Each row comes from the steps of one walk. Every step used is in the known rows, and no mark comes twice. Write the walk behind each row, first mark first.
In the rows, zero is written as 128.
Known rows
K -> W -> C -> R -> S: [141  86 202 109 182 112 106  67 133 146 128 219 133 118 109  47 118 119
 139 120 113 126]
S -> N -> M: [131 117 139  85 110 200 147 109 112 120 125 115 131  98 101 125  87 118
 133 106 170 109]
H -> W -> C -> R -> S -> N -> M: [143 109 167  71 180 169 106  96  64 132 156 134 163  97  88  67 108 137
 131 124 130  47]
K -> W -> R -> S: [ 64  93 207 123 122 139  85 105 132 143 113 210  86  98 122  89 108  84
 138 118 108 161]
R -> S: [133 123 177 127 131 146 143 115 134 124 122 185 109 101  93 127 135 100
 125 102 131 151]
K -> W -> C -> R -> S -> N -> M: [120 103 202  78 197 138 107  61  98 145 125 182 164 120  91  25  91 128
 128  99 118  87]
C -> R: [192  92 117 103 128 154 137  99 124 118 138 168 122 132 129 115  98 111
 140 129 145 154]
W -> C -> R: [209  80 135  86 136 123 147  97 142 131 132 143 134 115 138  97 132 123
 146 132 158 122]
W -> R -> S -> N -> M: [ 96 120 168  75 115 155 122 116  99 126 130 122 128 103 108 107 106  89
 119  94 136  96]
S -> N: [104 110 117  86 115 156 149 138 132  96 115 153 113  86 119 124  74 118
 149 115 159 164]
H -> W -> C -> R -> S: [156  91 175  96 168 145 104 104  90 129 154 175 133  93 105  87 135 128
 145 142 127  93]
C -> W -> R -> S: [126  89 174 122 101 142 111  97 117 112 112 160  92 113 145 116 140 109
 146 124 122 139]
K -> W -> R -> S -> N: [ 18 101 186  95 143 118  96 120 117 115 112 206 100  90 118  69  68  93
 147 112 111 162]
C -> W -> H: [149  82 121 142  94 143 137 113 109 135  93 118  83 117 137 120 129 144
 161 124 177 162]
H -> W -> K: [123  99 132 102  75 184 104 147 113 130 120 125  82  67 125 151 106 104
 142 183 164 120]
M -> S: [153 127 137 105  95 176 118 134 128 103 152 176  95  94 152 127 109 141
 131 115 125 180]
M -> S -> N: [109 133 117  75 118 154 127 152 117  74 147 169 117  85 152 112  71 148
 141 111 121 176]
N -> M: [175 114 158 110  90 214 131  93 115 149 127 123 109 103  96 150 126 104
 123 111 172 113]
W -> H -> C -> R -> S -> N -> M: [159 129 102  90 189 102 137 123  52 156 131  84 214 152  47  74 128 119
 122 105 148 100]
R -> S -> N: [ 91 130 157 100 159 129 156 132 123  94 122 174 122  89  89 110  95 113
 134 101 131 148]
H -> C -> R -> W -> K: [166 112  94  76 129 117 118  73 122 142  86 106 175 145 118 126 144  86
 161 186 122 130]
W -> R -> S -> N: [ 67 108 156  85 123 111 138 143 122  98 124 157 114  92 124  99 104  96
 143 101 125 143]

Write each row's walk
[188 104 101 108  83 171 109 116 118 135  85  92 145 113 119 144 161 117
 156 183 164 151]
H -> C -> W -> K
[148  70 139 107  68 171 107 107 126 115 110 144  92 105 171 134 126 111
 163 141 150 157]
C -> W -> R
[ 80  97 156  95 125 130 123 114 108  84 115 160 114 107 140  95 105 116
 155 121 120 150]
C -> W -> R -> S -> N
[171 113 163  67 185 132 143  84 106 128 133 131 178 124  91  63 119 128
 118  94 133  65]
W -> C -> R -> S -> N -> M
[ 85 110 120 113 223  69 101 120  72 148 113 166 184 138  71  39  90 113
 148 123 125 166]
K -> W -> H -> C -> R -> S -> N
[177 139 147  96  87 226 109 108 102 127 161 141 115 101 128 132 120 143
 110 108 129 128]
N -> M -> S
[117 100 170  83 112 137 137  71 159 135  83 137 102  92 129 124 155 117
 173 139 148 118]
R -> W -> C
[158 111  95 118 115 119 130 156 107 170 107  83 137 101  84 140 162 109
 158 135 196 166]
W -> H -> C
[150 127 155  91 175 157 141  89  87 115 142 157 163 138  84  82  85 110
 105  95 122  97]
C -> R -> S -> N -> M
[156 111 114  86 154 136 122  66 114 135 108 131 174 148 103 123 137  96
 169 167 119 153]
H -> C -> R -> W
[169  96 126 122  70 167 127 104 134 114  89 126  94 106 148 138 122 129
 145 162 155 142]
C -> W -> K
[114 117 118 111 124 108 121 108 107 164  74  78 135 121  87 135 165  99
 175 139 161 150]
R -> W -> H -> C
[140  86 156  91  99 186 112 134 119 141 132 137  91  49 120 128 136 128
 164 156 177 103]
H -> W -> C
[118 103 175 111 105 124 125 126 130 125 125 165  98  98 126 124 135  82
 131 105 131 137]
W -> R -> S
[167 112 158 119 164 131 145  98 117 115 144 191 136 137  97  96 114 103
 122 112 120 145]
C -> R -> S
[136 123  85 102 207  56 137 148  73 135 123 115 191 142  69  72 120 118
 142 112 144 144]
W -> H -> C -> R -> S -> N
[146 103 125  88 113 115 131  63 134 119  90 132 125 143 142 113 104  91
 149 164 113 129]
C -> R -> W -> K
[101 116 147  94  83 134 132  89 151 122  71 127  99 103 131 144 129  89
 151 158 133 134]
R -> W -> K
[193  99 168 102 166  99 151  96 133 129 138 164 151 120 109  75 148 119
 132 108 136 111]
W -> C -> R -> S
